Each row was made from one path, in order. Every step used is in the known rows, and no mark comes twice. Write each row's path.
Known rows:
dufufur-borok-folen-zutu: [ 35 -29  10  12  27  30 -15 -38 -30 -56  -4 -12 -24 -23  37 -10 -49 -23
 -17]
folen-fati-dufufur-borok: [ 21 -17   3  19  30   1  17 -21  37 -56 -11  -1   5  12  82  16 -28 -21
 -14]
folen-fati-dufufur-zutu-lalit: [  2 -16  -9 -13   7  -3  28 -17  42 -52  -2  -3  24   8  98  11  33 -23
  -9]
dufufur-zutu-lalit-borok-folen: [-16 -16   2   7   8  34 -12 -36  -8 -50  -5 -16  -8 -10  34 -32   3 -23
 -16]
borok-folen-zutu-lalit-fati-dufufur: [  8 -46  -2 -20  23  33  -4 -48  12 -36   6  10  -1 -25  74 -38  10 -23
   7]
fati-dufufur-zutu-lalit-borok-folen: [-13 -32   1  -7  20  28   2 -35  15 -56   2  -1  -1 -12  53 -30   2 -26
 -14]
zutu-folen: [-22   6  13   1  -6  -1  -7 -22  -5 -22  -9 -20   3  20  18   0  -9  17
   0]
dufufur-borok-folen: [  1 -23  20  45  18  34 -15 -40  -9 -37 -11 -12 -14  -9  41 -21 -36 -11
 -16]
fati-dufufur-zutu-lalit-borok: [-15 -20 -14 -36  10  13  16 -14  22 -53  -4   0  15   8  50 -22  13 -27
  -8]
zutu-folen-fati-dufufur: [ -1  -4   6   3  18 -17  14 -20  39 -47  -5  -7   8  20  70  30  -4   1
  -5]
fati-dufufur-borok-folen-zutu: [ 36 -45   6   0  41  25  -2 -37  -7 -61   3   4 -16 -24  54  -9 -48 -28
 -14]
fati-dufufur-zutu: [-22 -29   5 -10  -7  -2  13 -29  15 -45  -8  11   8   8  51  13   9  -3
  -6]
lalit-borok: [-12   0  -4   3   0  17 -17 -15 -18 -30 -12  -8 -15  19   7 -17 -14 -16
 -15]
zutu-folen-fati-dufufur-borok-lalit: [  3  -7  21  31  44 -19  19 -39  20 -61 -31  12  -8  10  65  47 -25   7
   7]
fati-dufufur-borok: [  7 -28   6   4  23   9  14 -18  28 -39  -9   8  12   8  60  -9 -32 -16
  -6]
borok-folen-fati-dufufur-zutu: [ -7 -28  12  24   9   2   8 -43  24 -70  -6  -2  -8  -2  78  31   7  -7
 -19]
zutu-folen-fati-dufufur-borok: [ 13 -11   8   8  33  -7  22 -22  44 -63 -14 -12  10  12  72  21 -35  -4
  -6]
lalit-borok-dufufur: [ -4 -13  13  36  29  18 -15 -35 -27 -26 -34  16 -15  10   7  -1 -17 -11
  -2]
dufufur-borok: [  2 -10   7  19  10  16  -6 -21  -4 -31 -17 -12   2  11  37 -14 -33 -12
 -10]

Write each row's path:
[-23 -14  18  37   9  17 -20 -62 -27 -29 -39   6 -30   2  29  -4 -10  11
  15]	dufufur-borok-lalit-fati
[ -3  17   8  21   0 -11  -6 -24   9 -44 -12 -29  -4  25  48  29  -6   9
  -9]	zutu-folen-fati
[  1  -2  -3  25  14  18  -8 -35   3 -72  -8 -28 -15  -2  64   1   6 -26
 -26]	dufufur-zutu-lalit-borok-folen-fati
[  7 -19   6  28  31  11  -3 -31  24 -60  -1   2 -16   3  64  11 -15 -24
 -22]	lalit-borok-folen-fati-dufufur
[  5 -10   5  21  37  25  -5 -28 -11 -21 -26  13   4   6  27 -18   0 -26
   0]	zutu-lalit-borok-dufufur
[-11 -27  -5 -24   2   7  24 -18  34 -34   1   6  29   5  76 -11  29 -19
  -2]	fati-dufufur-zutu-lalit
[ -4  -6  19  40  22   4  -5 -38 -23 -31 -32  13 -17  10  32  19 -21   1
   1]	dufufur-borok-lalit
[ 43 -37  -6 -19  44  30  12 -27  16 -51  10   1   9 -25  78 -29 -21 -43
 -10]	fati-dufufur-borok-folen-zutu-lalit
[-25 -27   6  12   3  26  -8 -60  -6 -26 -32   1   3  -7  52 -20  35   0
  18]	borok-dufufur-zutu-lalit-fati
[ -9   4  13  24  23 -10  -1 -45  -2 -77 -37 -20 -17  11  32  47 -11  10
  -6]	lalit-borok-dufufur-zutu-folen-fati
[ -8   2  19  37  17 -14   3 -47   0 -63 -36 -17  -7  13  49  54   0  17
  -3]	borok-dufufur-zutu-folen-fati
[-35 -38   7 -10 -13   8   3 -48  10 -44 -15   6  -3   1  53  -2  17   7
   8]	lalit-fati-dufufur-zutu
[  8 -16 -13 -27  -1  29 -14 -38 -18 -24  -5 -12  -3  -9  50 -39  17 -19
   9]	folen-zutu-lalit-fati
[ -1 -34   0  -9  21  25  11 -33  37 -31 -10   2  17  -3  78 -41  -8 -18
  11]	zutu-lalit-fati-dufufur-borok
[-30 -28  16  16   9   3  -6 -53   2 -20 -21  32 -14   5  49   5  16   8
  18]	borok-lalit-fati-dufufur
